In the rows, zero is written as 128.
Known rows, with every step that occurs
fese-rofaf-lugu: [137 109 112 122 102 168 103 138 166 148 161 139 157  80 138 142 131 132
  90 153]
mabez-bolin-fese-rofaf-lugu: [146  73 116 100  97 187 116 135 169 124 142 135 153  64 112 164 114 159
  84 144]
bolin-mabez-rofaf-lugu: [148 149  99  88  71 185  75 133 165 195 127  97 166  80 141 125 127 136
 109 141]
bolin-fese-mabez: [154 165 106 124  64 162 116 152 135  96  94 100 151  94 149 116 135 150
 109 130]
rofaf-mabez-fese: [150 134 128  78 123 116 145 104 200 111 128 125 157  94 149 122 141  82
 115 128]
zezon-bolin-fese: [172 114 115  96 129 162 127 123 150  86  92 122 133  86 130 126 114 158
 114 139]
bolin-mabez-fese-rofaf-lugu: [123 124  94  91 114 157  70 117 169 190 144 102 221  63 124 160 117  82
  97 145]
mabez-fese-lugu: [152 121 130  56 132 116 102 131 132 148 143 100 147  95 134 148 154  89
 132 142]
mabez-rofaf: [163 139 115  90  79 186 140 153 170 156 136 113 117 110 122  95 150 120
 114 127]
zezon-bolin: [161 111 125  94 132 148 146 124 151  93 123 130 138  98 122 127 129 132
 120 158]
zezon-bolin-mabez-fese-lugu: [151 119 111  38 150 118  74 100 121 141 131  85 204  76 127 160 119  97
 149 156]
bolin-fese-mabez-rofaf-lugu: [151 179 101  92  45 208  71 151 159 126 122  98 144  74 165 101 121 169
  94 139]
mabez-bolin-fese: [171  90 129  90 102 160 150 141 155 112 105 122 122  94 100 147 135 149
 106 131]
gafa-bolin-mabez: [161 119 103 135 118 143  93 143 116 154  92 109 168  73 140 102 142 134
 136 120]
mabez-bolin: [157  86 138  81 109 145 168 141 158 122 139 134 128 106  93 148 148 121
 114 153]
mabez-fese-bolin: [179  80 118  43 137 144 131 141 124 138 122 141 165 113 106 129 150  69
 128 126]
fese-rofaf: [146 110 109 135  94 171 148 148 161 143 150 128 153  98 119 124 143 111
 104 133]
bolin-fese: [169 129 114 118 101 157 126 144 148 123  89 115 124  96 144 127 136 147
 106 111]

Rows
[163 145 105 141  97 166  96 159 111  84  84 108 140  66 162  82 135 166
 119 122] : gafa-bolin-fese-mabez
[146 142 104  75 120 129 108 123 154 177 106  92 187  95 110 146 142  73
 123 127] : bolin-mabez-fese
[130 112 109  88 126 160  94 131 182 156 161 134 171  74 127 149 134  83
  85 150] : mabez-fese-rofaf-lugu
[173 109 102  59  77 205  68 136 126 187 132 119 191  90 134 119 124 129
 126 129] : fese-bolin-mabez-rofaf-lugu
[160  75 114 117  91 186 152 147 163 121 131 122 149  77  88 149 123 138
  98 125] : mabez-bolin-fese-rofaf
[171 109 122  83 128 143  90 122 113  93 113 108 142  79 147 138 115 174
 134 145] : zezon-bolin-fese-lugu
[175  92 113  93  95 157 114 135 102 159 106 119 198 108 121 134 139 112
 140 118] : fese-bolin-mabez
[184 107  98  73  71 202 111 145 119 185 123 109 184 111 109 107 137 109
 142 111] : fese-bolin-mabez-rofaf
[138 117  85  84 138 160 115 109 165 149 141 104 222  66  94 144 107  74
 120 148] : zezon-bolin-mabez-fese-rofaf
[141 121 119 143  80 157 153 118 189 111 156 130 171  85 150 118 133 121
 107 123] : fese-rofaf-mabez
[141 114 103  98 124 156 137 141 175 153 151 121 167  93 101 133 139  68
 102 131] : mabez-fese-rofaf
[167 166  96  83  71 212 117 142 155  86 118  98 144  79 136  86 107 153
 115 141] : zezon-bolin-fese-mabez-rofaf
[172  90 130  50 127 129 143 109 158 105 132 138 181  98 137 118 139  75
 130 119] : rofaf-mabez-fese-bolin
[162 161  98 107  80 209  53 161 133 114 109 110 132  51 179  64 121 185
 104 129] : gafa-bolin-fese-mabez-rofaf-lugu
[157 123 106  99 123 146 119 110 139 130 107 110 183  86 122 140 116 128
 135 151] : zezon-bolin-mabez
[150 128 134  88  74 146 168 147 145  91 143 117 153 100 103 137 145 126
 117 168] : fese-mabez-bolin
[158 152  97 102  67 187 112 143 156 186 123  87 163 101 120 111 140 117
 123 119] : bolin-mabez-rofaf
